Every row comes from one small tree of marks. Brackets hold a mark, then the marks that hang from it, in the order of their numbers. Every link used is in the known rows. Which tree was each row made from?
Known rows:
[J336 [J5 J260] [J982 J229]]: [ 24  13  16 -23  17   0  -5   3 -18 -18 -35 -25   2   8 -10   9 -16  18
 -17 -26  -5   0  -3   7  26   0  16   3  27 -45  20   8 -20   7  10  -8
 -13 -21 -22  13   3   5 -19 -12 -13   6]
[J251 [J68 [J929 [J982 J229 [J336 J5 J462]]]]]: [ 12   8  12 -25  13  19  -8   2 -13 -20 -36 -27  12  -2 -12  12  17  -9
  -9 -21 -16   8   2   7  13  -8  -3  11  40 -27  31  35 -32 -10  22 -13
   1  -1 -40   1   0   0  -7   4 -17  26]
[J929 [J68 J251] J378]: [ -8   2  18 -28  11  -4   1  -6 -23 -27 -12 -33   4  12 -11  -2  13   1
  -9 -19   6   5  36   1  35   7  -6   3  30 -24   6  28 -17 -37  17  -9
  11  20 -51  21  20   0  -8 -37   0  -8]
[J251 [J68 [J929 J982]]]: [ -1  -1  14 -24   1   7  -1   6 -25 -18 -31 -28  14  -1 -26  -4  30 -10
  -1 -35 -21  29  25   5  27 -12  -8  -7  39 -43  30  -2 -41 -36  23 -16
  11  14 -45   7  12  -4 -14 -18 -24   6]
[J982 J229 [J336 [J5 J260] J462]]: [ 23  17   7 -15  19   7 -11   1 -15 -16 -23 -20   2   4  -5  20  -8   8
 -10  -2 -11 -19  -8   9  22  -3  12   7  22 -38   5  18  -3  12  15 -11
 -16 -26 -21  24  -9   7 -14   9 -14   5]
[J336 J5 [J462 J276] J982]: [ 26  14  18 -78   9   0   5   7 -16 -10 -32 -35   4   1  -2  18 -15   0
 -13 -27  -8  -6 -10  11  19   1  13 -10  17 -28  20  17 -10   8  15  -9
 -12 -15  -9  10  -6  -3 -33   6   6  21]
[J229 [J982 [J336 J5 [J462 J276]]]]: [ 17   9   7 -20   8  -1   3  16 -20  -2 -16 -28   0  -2  -2  15   0 -14
   1  -9  -6  -1  -9  16  23  -1  -4 -17  14 -26  12  32  -9 -17  25 -10
  -1 -25  -6  14  -2   2 -10  21  -2  17]
[J982 [J336 J5 J462]]: [ 16  16  13 -53  12   8  -1   6 -16 -12 -15 -25  10  -1  -5  21  -3 -10
  -2 -12 -14  -9   2  10  22   0   0  -9  22 -36   3  31  -6 -16  20 -15
  -4 -20 -16  23   0   1 -12  10  -5   7]
[J808 [J982 J229 J336]]: [  2   7  15 -33  12   0  -6  14 -23 -22 -18 -21   0   1 -23   2   0   3
   7  -9 -35  -5  12  11  36 -11  -8  -3  19 -34   9  12 -23 -38  23 -15
  -9 -15 -22  -1   3   6 -18  -4 -32 -10]
[J251 [J68 [J929 [J378 J584] [J982 J229]]]]: [  1   5  18  -7  10  17 -17  -8 -26 -35 -49 -38   5  10 -26  -7  35   7
 -10 -26 -19  19  26  10  28 -12  -2   5  44 -40  36  21 -36 -20  28  -8
   6  29 -59  -1  18   0 -10 -25 -31  15]
[J982 [J336 [J5 J260] J462]]: [ 22  18  14 -23  13   6  -4  -1 -16  -7 -18 -21   4   1  -6  19   4  -6
  -8  -4  -9 -11  -1   9  24   0   1  -3  22 -44   9  11  -4  -4  21 -11
 -12 -28 -18  29  -1   3 -10   8  -7   6]
[J68 J251 [J929 [J378 J128] [J982 J229 J336]]]: [ -5   1  30  -6  20   9 -13 -19 -22 -46 -53 -38  11  15 -32  -2   6   9
 -13  -1 -21  -6  29  -9  22   9 -11  18  48 -16  12  28 -26 -52  38  -6
   1  37 -52  -8  10   2  -5   6  -9  40]
[J808 [J982 J229 [J336 J5]]]: [  7  12  17 -34  15   8  -3  14 -18 -15 -19 -20   3   0 -13   7 -10   0
   4 -12 -26   9   5  10  33  -3  -9  -1  24 -33   8  29 -27 -34  15 -14
  -8 -27 -19   1   5   7  -9   2 -26   2]
[J584 J378]: [ 14   8   9 -49   5  -2  -2  17 -26 -19 -11 -24  11   9 -12   9  13  19
  13 -36 -29   3  10  15  26 -13   3 -11  19 -40   8   7 -13  -9   9 -20
   6   0 -20  18  14   1 -26 -18 -10 -34]
[J276 [J462 [J336 J5 [J982 J229]]]]: [ 12   9   6 -63  10   2  -3  12 -14 -20 -36 -26  12   0  -9  13 -36  -2
  -3 -17   2  -3  -2   9  32  -7  -2   8  21 -45   9  24  -7   3  15  -1
  -3   9 -12   8 -10   7 -30  -7 -12  14]
[J808 [J982 J229 [J336 [J5 J260]]]]: [ 15  14  16  -1  16   7  -7   8 -18 -10 -22 -17  -4   2 -14   5  -2   3
  -3  -3 -23   7   3   9  36  -3  -7   3  25 -40  11   8 -25 -23  17 -10
 -13 -37 -22   8   3   9  -9   0 -28   2]
[J933 [J584 [J378 J128]]]: [ 23  17  13 -32  -2   9   0  15 -33 -25 -30 -27   4  12  -8  14  17  36
   2 -38  -4  -8  22   8  18  -7   8 -10  17 -33 -10   0  -2   1   9 -18
   6  10 -23  22   5   4 -42 -10 -24 -16]
[J929 J68]: [  2   6   7 -37   6  -2   5   9 -27 -12  -5 -27   7   3  -5   0   1  -4
   1 -25   3   4  22   5  37  -6  -4  -8  18 -35   9  17 -17 -29  12  -8
   1  -3 -32  26  14   1 -17 -30 -15 -23]
[J68 J251 [J929 [J378 J128 J584] J982]]: [  0  11  37 -24  14  12  -9 -20 -28 -37 -68 -51   8  18 -37  -5  21   3
 -17 -12 -15   5  39  -7  29   6  -3  -3  53 -31   6  13 -22 -64  34  -3
   4  42 -57   9  22  -3 -17   4 -11  47]
[J929 J68 [J378 J128]]: [  4   4  23 -23   4   6   4   3 -32 -30 -19 -40   5  12   2  -2   9  -3
  -7 -13  26   0  28  -7  35   6 -10   1  17 -15   8  43 -24 -19  23  -2
  -3   2 -37  18  -1   1 -16 -31 -10  -8]
[J5 J260 [J336 [J462 J276] [J982 J229]]]: [ 27  12   1 -35  15  -4  -7  -1 -16 -22 -41 -30  -9   5 -13   7  -8  17
 -16  -1 -22 -26 -12   9  22 -13  22  12  11 -25  35 -26  -7  28  29  -5
 -31 -10 -16  11  -3   4 -48   2 -11   0]
[J462 J276 [J336 J5]]: [ 15   1  -3 -54   2  -6   4  13 -21 -10 -15 -26  12   2   2   5 -28  -4
   4 -14 -30  22   1   8  34  -2  -8  -8  12 -49  -1   1   3 -32  26  -5
   5 -10  -8  20  14   3  -6   8 -12   7]
[J251 [J68 [J929 [J982 J336]]]]: [ -7   2  16  -8   3   8  -5   0 -22 -20 -26 -24  14  -3 -30  -2  30 -14
   1 -21 -32  22  24   8  26  -8 -21  -2  40 -44  32   5 -37 -48  35 -13
  13  12 -43   1  19  -3   0 -11 -21   9]
[J276 [J462 [J336 [J5 J260] [J982 J229]]]]: [ 19  10   7 -29  11  -1  -7   6 -14 -14 -42 -22   6   2 -10  10 -29   3
  -8  -8   6  -5  -4   8  34  -7  -2  13  22 -53  12   2  -6  15  18   3
 -10  -1 -14  14 -11   9 -32  -9 -14  13]
[J251 [J68 J929]]: [  7   0  13 -34   3  -1  -4  20 -26 -29 -22 -21  19  -3 -15   0  22  -4
   1 -40 -17  28  22   2  23  -9   4  -6  36 -44  12  -5 -28 -26  20 -20
  14   7 -39  22   9  -3 -13 -17 -19  -8]
[J336 J5]: [  8  10  11 -48  10   4   2  13 -21 -11 -14 -24  14   2  -8  11  -8   0
   0 -27 -16  16  10   6  30   0   3 -16  25 -45   0  18 -14 -24   8 -16
   3 -16 -22  27  10   2 -11  -6 -13  -7]
[J808 J982]: [  4   6  18 -53   5  -2   5  19 -27 -10 -18 -25   2   0 -23   0  12  -6
   8 -22 -21  12  18   9  39 -12  -5 -18  20 -39  10  -3 -29 -41  17 -18
  -6 -16 -22  10   3   1 -31 -11 -26 -12]
[J5 J260 [J336 [J462 J276] J982]]: [ 24  14   8 -41   9  -4   0  -1 -17 -13 -38 -32  -7   2 -14   5   4   1
 -13  -2 -20 -17  -4   9  24 -11  13   1  12 -31  37 -35  -9  13  35  -5
 -25 -11 -14  16   2  -1 -45   4  -4   3]
[J336 J5 [J462 J276] [J982 J229]]: [ 28  12  12 -75  15   1  -3  10 -15 -18 -36 -34   3   4   0  19 -28  14
 -15 -26 -10 -15 -18  10  16  -2  23   2  17 -24  19  24  -8  23  10  -9
 -16 -14 -12   5 -13   2 -33   5  -1  19]
[J5 J260 J336]: [  6  10   1  -9  10  -1  -4   2 -23 -15 -19 -20   2   4 -20   0  11   3
  -1  -4 -27   5  17   5  35 -12   3  -5  19 -48  17 -34 -14 -20  27 -12
 -12 -11 -27  33  19   3 -25  -9 -23 -24]
[J808 [J982 J229 [J336 [J5 J260] [J462 J276]]]]: [ 26  14  13 -19  16   6  -6   6 -15  -4 -27 -22 -11   0  -5  11  -9   3
  -6   7 -22  -8 -15  13  28  -5   1   7  15 -25  15   5 -13   5  21  -8
 -22 -39 -13   7 -12   7 -26  16 -18  15]
[J627 [J5 J260]]: [  9  12   9  11  10   1  -6   0 -22  -9 -20 -20   4   2 -15   1  11   5
   3  -5 -29  10   3  12  30  -6 -12 -16  26 -55  13  -2 -16 -19  17  -9
  -1 -26 -26  21   3   8 -13  -8 -14  -3]
[J917 [J933 [J584 J378]]]: [ 18   8   2 -35   0   0   2  -2 -28 -18 -27 -18   4   6  -2  11  26  40
  13 -47 -20  -4  14  19  27 -11   5 -18  14 -40   9 -28  12  19  10 -24
  15   6 -21  16  17  10 -23 -16 -23 -20]

Write each row's tree:
[ 16   0   6 -72  -1 -18   5   9 -24 -20 -30 -30   8   3 -11  -1 -22  -1
  -1 -19 -31   1   4  11  34  -8  -5  -7  11 -48  19 -12  -3 -31  38  -2
  -4   6  -6   3  10  -1 -20  -3  -8  11]  [J462 J276 [J336 J982]]
[  5   5   4 -62   6  -7  -5  12 -20 -25 -36 -26  10   1 -19   7 -27   3
   0 -12  -4 -15   5  10  35 -16  -1   8  17 -47  10   7  -3   0  24  -3
  -6  20 -14   5 -12   6 -40 -12 -19   3]  [J276 [J462 [J336 [J982 J229]]]]
[ 25  16  -1 -10  17   3  -9  -6 -12 -19 -42 -29  -9   2 -10   4  -5  13
 -13   9 -33 -18 -24  14  17 -12   4   8  15 -26  41 -10 -12  22  27   1
 -25 -21 -17   4  -9   8 -41   8  -5  17]  [J627 [J5 J260 [J336 [J462 J276] [J982 J229]]]]
[ 12  13  12 -26  10  -3   0   0 -20 -19 -32 -26  -1   3 -24  -1  11   2
  -9 -12 -21  -3  13   7  32  -9   6  -1  22 -45  35 -33 -22 -15  30  -8
 -16  -7 -22  18  17   1 -29 -13 -13 -11]  [J5 J260 [J336 J982]]
[ 23   8  10 -73  12  -7  -5   9 -20 -23 -37 -33   0   4 -11  14 -22  18
 -11 -23 -17 -26 -11  11  18 -10  24   2  13 -24  18   7  -4  20  18 -11
 -19  -2 -15   2 -15   1 -42   0  -7   8]  [J336 [J462 J276] [J982 J229]]
[ 26  15   4 -41  17  -1  -6   2 -16 -26 -41 -28  -5   6 -17   9   4  10
 -15  -8 -13 -27  -5   7  23 -15  24  11  17 -32  35 -16 -14  23  26  -7
 -31 -10 -22  15  -4   3 -46  -5 -15  -5]  [J5 J260 [J336 J462 [J982 J229]]]
[ 26  20   3 -14  19   6  -8  -5 -12 -23 -43 -26  -5   3 -14   5   9   8
 -12   3 -22 -20 -15  11  18 -13   7   5  22 -32  40   0 -20  16  23  -1
 -25 -20 -22   8  -8   8 -40   0  -8  13]  [J627 [J5 J260 [J336 J462 [J982 J229]]]]
[  0  16  30 -23   9   5  -3  -6 -32 -39 -41 -51   1  19 -13  -5  11   6
 -17  -7  17  -4  41  -8  39  11   1   0  32 -22 -10  39  -8 -47  22   0
   4  21 -55  30  18   1 -14 -23  -9  18]  [J929 [J68 J251] [J378 J128 J584]]
[  5  14  -1  18  12   6  -5  -2 -19 -12 -22 -20   2   1 -17  -3  14   0
   3   6 -36  15   5   9  31 -10 -15  -9  23 -49  24 -17 -19 -25  25  -6
  -7 -22 -26  25  15   8 -18  -5 -17  -8]  [J627 [J5 J260 J336]]
[ -8  -4  18   6  10  13 -15  -9 -20 -36 -31 -26   9   4 -23  -5  32   0
  -5 -17 -26  15  23   9  23  -6 -19  14  40 -29  41  27 -41 -24  35 -12
   7  25 -50 -14  12   1   3 -22 -21   9]  [J251 [J68 [J929 J378 [J982 J229 J336]]]]
[ 23   4   8 -72   2 -10   7  10 -19 -14 -30 -31   9   3  -1   3 -30  -5
  -5 -23 -24  14  -3  10  31   0  -6  -7  15 -47  16   3  -6 -29  30   0
   0  -8  -4   5  14   0 -12   3  -4  22]  [J462 J276 [J336 J5 J982]]
[-12   4  27 -10   7   8   7 -14 -28 -26 -36 -51   3  17 -18  -7  18  -4
 -15  -8  17   2  39  -9  40  11 -18   4  33 -11  13  41 -30 -47  22   0
   2  21 -56   8  10  -1 -14 -29  -5  18]  [J929 [J68 J251] [J378 J128] J982]
[ 31   7   6 -35  11  -6  -2   6 -18 -22 -36 -23   5   8  -6   4 -23   8
 -12 -20 -10   1  -6   6  31  -4   6   8  21 -55  18   3 -10  -7  23   0
 -12 -15 -13  10   6   6 -14  -7 -15  14]  [J462 [J336 [J5 J260] [J982 J229]]]
[-14   6  12 -21   9   0   7  -8 -22 -10 -21 -37   3   8 -24  -3   9  -3
  -7 -18  -6   6  32   3  40  -1 -13  -5  33 -30  14  17 -23 -57  13  -6
   8  16 -50  15  25  -1 -14 -27 -11   4]  [J929 [J68 J251] J982]
[ 17  12  11 -24  10   2   5  19 -20  -9 -16 -26   3  -2  -5  18  14 -19
   1 -15   4  -4   0  14  25  -3  -4 -19  21 -31  11  44 -15 -24  21 -12
   0 -26 -11  18  -2   2  -9  14  -4  13]  [J229 [J982 [J336 J5 J462]]]
[ 11  -2  30 -23   1   6  -4  15 -31 -45 -37 -34  17   6  -9  -4  32  -3
  -5 -29   7  24  29  -9  22   4   0   2  36 -25  13  20 -36 -16  29 -13
  10  13 -44  15  -5  -3 -13 -17 -13   9]  [J251 [J68 [J929 [J378 J128]]]]
[ 30   6   9 -37   4 -12   3   3 -19  -9 -33 -26   2   4  -3   2 -22   0
 -10 -16 -18  13  -6   9  34   0  -4  -1  16 -54  20 -17  -5 -18  32   3
  -6 -15  -6  11  12   2 -13   1  -5  22]  [J462 J276 [J336 [J5 J260] J982]]
[ 32   5   2 -34   9 -11  -3   5 -18 -18 -36 -25   2   8  -1   3 -36  13
 -12 -12 -21   4 -14   9  31  -2   5   9  15 -49  18 -10  -3  -3  27   3
 -11 -16  -9   6   4   6 -13   1 -12  20]  [J462 J276 [J336 [J5 J260] [J982 J229]]]
[ 10  12  20 -58   7   2   3  13 -21 -10 -18 -26  -2  -4 -19  10  17 -17
   6  -7 -20 -15   9  13  32 -13  -7 -11  17 -30  14  11 -18 -32  28 -15
 -14 -18 -16   7  -6   1 -31   5 -18   0]  [J808 [J982 [J336 J462]]]
[ 28  15  15 -78  17   4  -1  10 -15 -22 -36 -31   6   3  -4  21 -16   8
 -14 -32   0 -18  -9   8  17  -5  23   0  23 -29  19  35 -15  17   7 -11
 -16 -14 -17   9 -13   2 -32  -3  -4  14]  [J336 J5 J462 [J982 J229]]
[ -9   1  21  -2  12   9   0 -13 -27 -35 -38 -48   1  20 -16  -5   5   9
 -17  -5  15  -5  31  -8  37   9  -8  16  32  -6  11  48 -29 -33  17   0
  -4  22 -58   3   3   3 -15 -31 -13  18]  [J929 [J68 J251] [J378 J128] [J982 J229]]
[ 16  19  -2  -6  13   9  -4  -3 -15 -10 -26 -24  -1   0 -11   5  21  -6
  -1   9 -27  -5  -5  10  24 -14  -6  -7  20 -40  25  -9 -13  -4  24  -6
 -16 -25 -23  28  -1   7 -33   6 -10   0]  [J627 [J5 J260 [J336 J462]]]
[ 22   3  -2 -20   3  -8   1   7 -21  -3 -19 -22   6   4   1   2 -22  -1
  -1  -6 -24  20  -2   8  36  -1  -7  -4  13 -55   4 -20   3 -21  28  -2
  -2 -19  -9  26  12   5  -5   6 -14   8]  [J462 J276 [J336 [J5 J260]]]
[ 18  10   1 -72  13  -2  -3   6 -16 -26 -37 -33  -2   3 -11   9 -17  13
 -10  -9 -27 -25  -9  10  19 -13  21   9  10 -19  32  -7  -9  18  27  -9
 -25  -2 -15   6  -3   2 -47   5  -9   0]  [J5 [J336 [J462 J276] [J982 J229]]]
[-11   0  15 -14   7  10   5 -16 -24 -10 -14 -37  -1   8 -11  -5  24 -10
  -5 -15   8   6  30   9  40  -3 -27  -2  23 -25  38  35 -35 -31  23  -1
  -1  12 -45   1  16  -1 -11 -42 -11  -8]  [J929 J68 J378 J982]
[ 12  11  14 -54  13   3  -4  13 -20 -19 -22 -25  -3  -1 -19  11   5  -2
   3  -6 -21 -22   3  12  29 -16   1   0  16 -25  10  19 -16 -15  23 -15
 -19 -18 -19   2 -14   5 -33   4 -25  -1]  [J808 [J982 J229 [J336 J462]]]
[ 24  10  10 -31  -4   5   5   4 -34 -28 -41 -28   6  10   1  10  19  42
   9 -39  -6  -9  15   5  26  -5   7 -14  13 -30  -1 -17  10  19  12 -20
   9   2 -20  18   3  10 -28  -7 -26  -9]  [J917 [J933 [J584 [J378 J128]]]]
[-13  10  15 -10  17  10  -9 -25 -23 -28 -39 -46  -8  20 -24  -6  12  12
 -17  -8  -4  -5  34   8  40  -1  -6   8  37 -26  16  38 -18 -40  17   1
   1  31 -64   7  29   4 -10 -34 -19  14]  [J929 [J68 J251] [J378 J584] [J982 J229]]
[ 24  11   8  13   9  -3   1   9 -20   2 -18 -24  -7   1  -2  13   7 -11
  -4  -1   0  -3 -11  15  25  -1  -3 -12  15 -33  16  13  -7  -4  28  -6
  -6 -35  -8  19  -3   4 -12  21  -3  17]  [J229 [J982 [J336 [J5 J260] [J462 J276]]]]
[ 25  13   4 -11  17   4 -12   0 -14 -10 -22 -21  -2   4   0  18 -22  13
 -10   4 -23 -16 -17  11  19   0  10   9  14 -32   6  10   5  21  20  -8
 -15 -29 -15  20  -8   7 -15  16 -11  11]  [J982 J229 [J336 [J5 J260] [J462 J276]]]
[ -4  -1  32   6   1  16  -5  -4 -27 -37 -41 -38  13   5 -22  -6  39 -13
  -6  -9 -10  18  32  -3  25   4 -26   6  40 -24  31  28 -44 -41  43  -7
   9  19 -48  -7   3  -3   1 -12 -15  24]  [J251 [J68 [J929 [J378 J128] [J982 J336]]]]
[  9  10   6 -52  14  -1  -4   7 -19 -32 -33 -28   4   6 -20   3 -10  13
  -6 -18 -29  -8   8   6  27 -12  13   4  19 -33  28  -6 -21 -10  22 -10
 -16   1 -23   8  14   3 -30 -11 -19 -13]  [J5 [J336 [J982 J229]]]
[ 18   2   4 -71   7 -13  -1  12 -23 -33 -33 -27   9   7 -14   3 -21   8
  -3 -24 -24  -9   4   8  33 -12   6   3  15 -50  14   5  -8 -21  28  -4
  -9   6 -15   1   5   4 -21 -11 -19   3]  [J462 [J336 [J982 J229]]]
[ -5  -6  22 -12   4  10  -4  -4 -24 -25 -31 -32  11   3 -22  -6  45 -10
  -4 -30 -14  31  30   7  27  -6 -17  -1  41 -35  43  13 -47 -27  29 -13
  12  25 -50  -3  13  -4  -8 -29 -15   6]  [J251 [J68 [J929 J378 J982]]]
[ -8   2  15 -19  21   2 -13 -14 -17 -30 -39 -24  12   8 -39   2  -4   8
  -6 -10 -48  -1  23   3  22  -4  -5  10  48 -35  12   3 -18 -60  28 -13
   5  32 -48  -1  25   1  -6   7 -15  25]  [J68 J251 [J929 [J982 J229 J336]]]
[ 25   3   2 -66   8  -8  -1  11 -18 -22 -31 -28   8   6   0   5 -42   9
  -8 -20 -26   6 -10   9  29  -3   4   5  14 -42  16  14  -4 -14  24  -1
  -5  -7  -7   1   7   4 -14   2 -10  20]  [J462 J276 [J336 J5 [J982 J229]]]
[ -5   2  18 -37  15  -1  -2  -9 -21 -20 -38 -29  14   5 -37   0  10  -2
  -5 -27 -34  13  29   1  25  -4  -4  -7  49 -41  14 -11 -25 -64  22 -15
  10  32 -47  10  25  -4 -17   1 -10  22]  [J68 J251 [J929 J982]]
[  4  -4  21 -28   5   3  -8   9 -26 -37 -23 -24  17   2 -12  -3  37  -4
  -1 -37  -8  29  27   3  23  -4  -3   0  37 -36  24  10 -35 -17  27 -18
  15  19 -46  13  10  -3  -6 -26 -11  -7]  [J251 [J68 [J929 J378]]]
[ 15  16   4   5  18   4  -9  -4 -15 -25 -40 -23  -1   5 -19  -4   0  14
  -8  -1 -32  -2  -6  10  26  -9  -3   5  25 -41  37  -7 -26  -5  23  -2
 -15 -19 -24   4   7  10 -25  -8 -15   5]  [J627 [J5 J260 [J336 [J982 J229]]]]
[ 15  12  11 -36   6  -2   0   5 -15  -6 -37 -25   7  -1 -12   9 -18 -13
  -5  -9  10   5   4   8  37  -4  -9   2  24 -56  14  -5  -7   2  23   3
  -4  -2 -12  19  -4   4 -29  -7  -6  16]  [J276 [J462 [J336 [J5 J260] J982]]]
[ 21  10  16 -79   6  -8   3   8 -21 -15 -32 -35   1   1 -12  12  -8   4
  -9 -24 -16 -18  -4  12  21  -7  15 -11  14 -29  21   0  -7   6  24 -10
 -15  -3 -12   8  -7  -3 -40   0   1   8]  [J336 [J462 J276] J982]
[ -6   4   2 -17  11   8   1  -4 -24 -12 -18 -32   0   7 -13  -1  -4   4
  -4 -18  -4  -3  16   8  37 -11 -10   4  21 -27  26  27 -26 -24  11  -3
  -8   3 -40   5  10   3 -20 -33 -26 -10]  [J929 J68 [J982 J229]]
[ 17  12   4 -43  16   6  -9   7 -15 -14 -19 -25   5   2   1  20 -27   9
  -5  -4 -26 -15 -13  11  17  -1   9   4  14 -25   4  28   5   7  17 -12
 -10 -19 -14  14  -7   6 -13  17  -8  10]  [J982 J229 [J336 J5 [J462 J276]]]
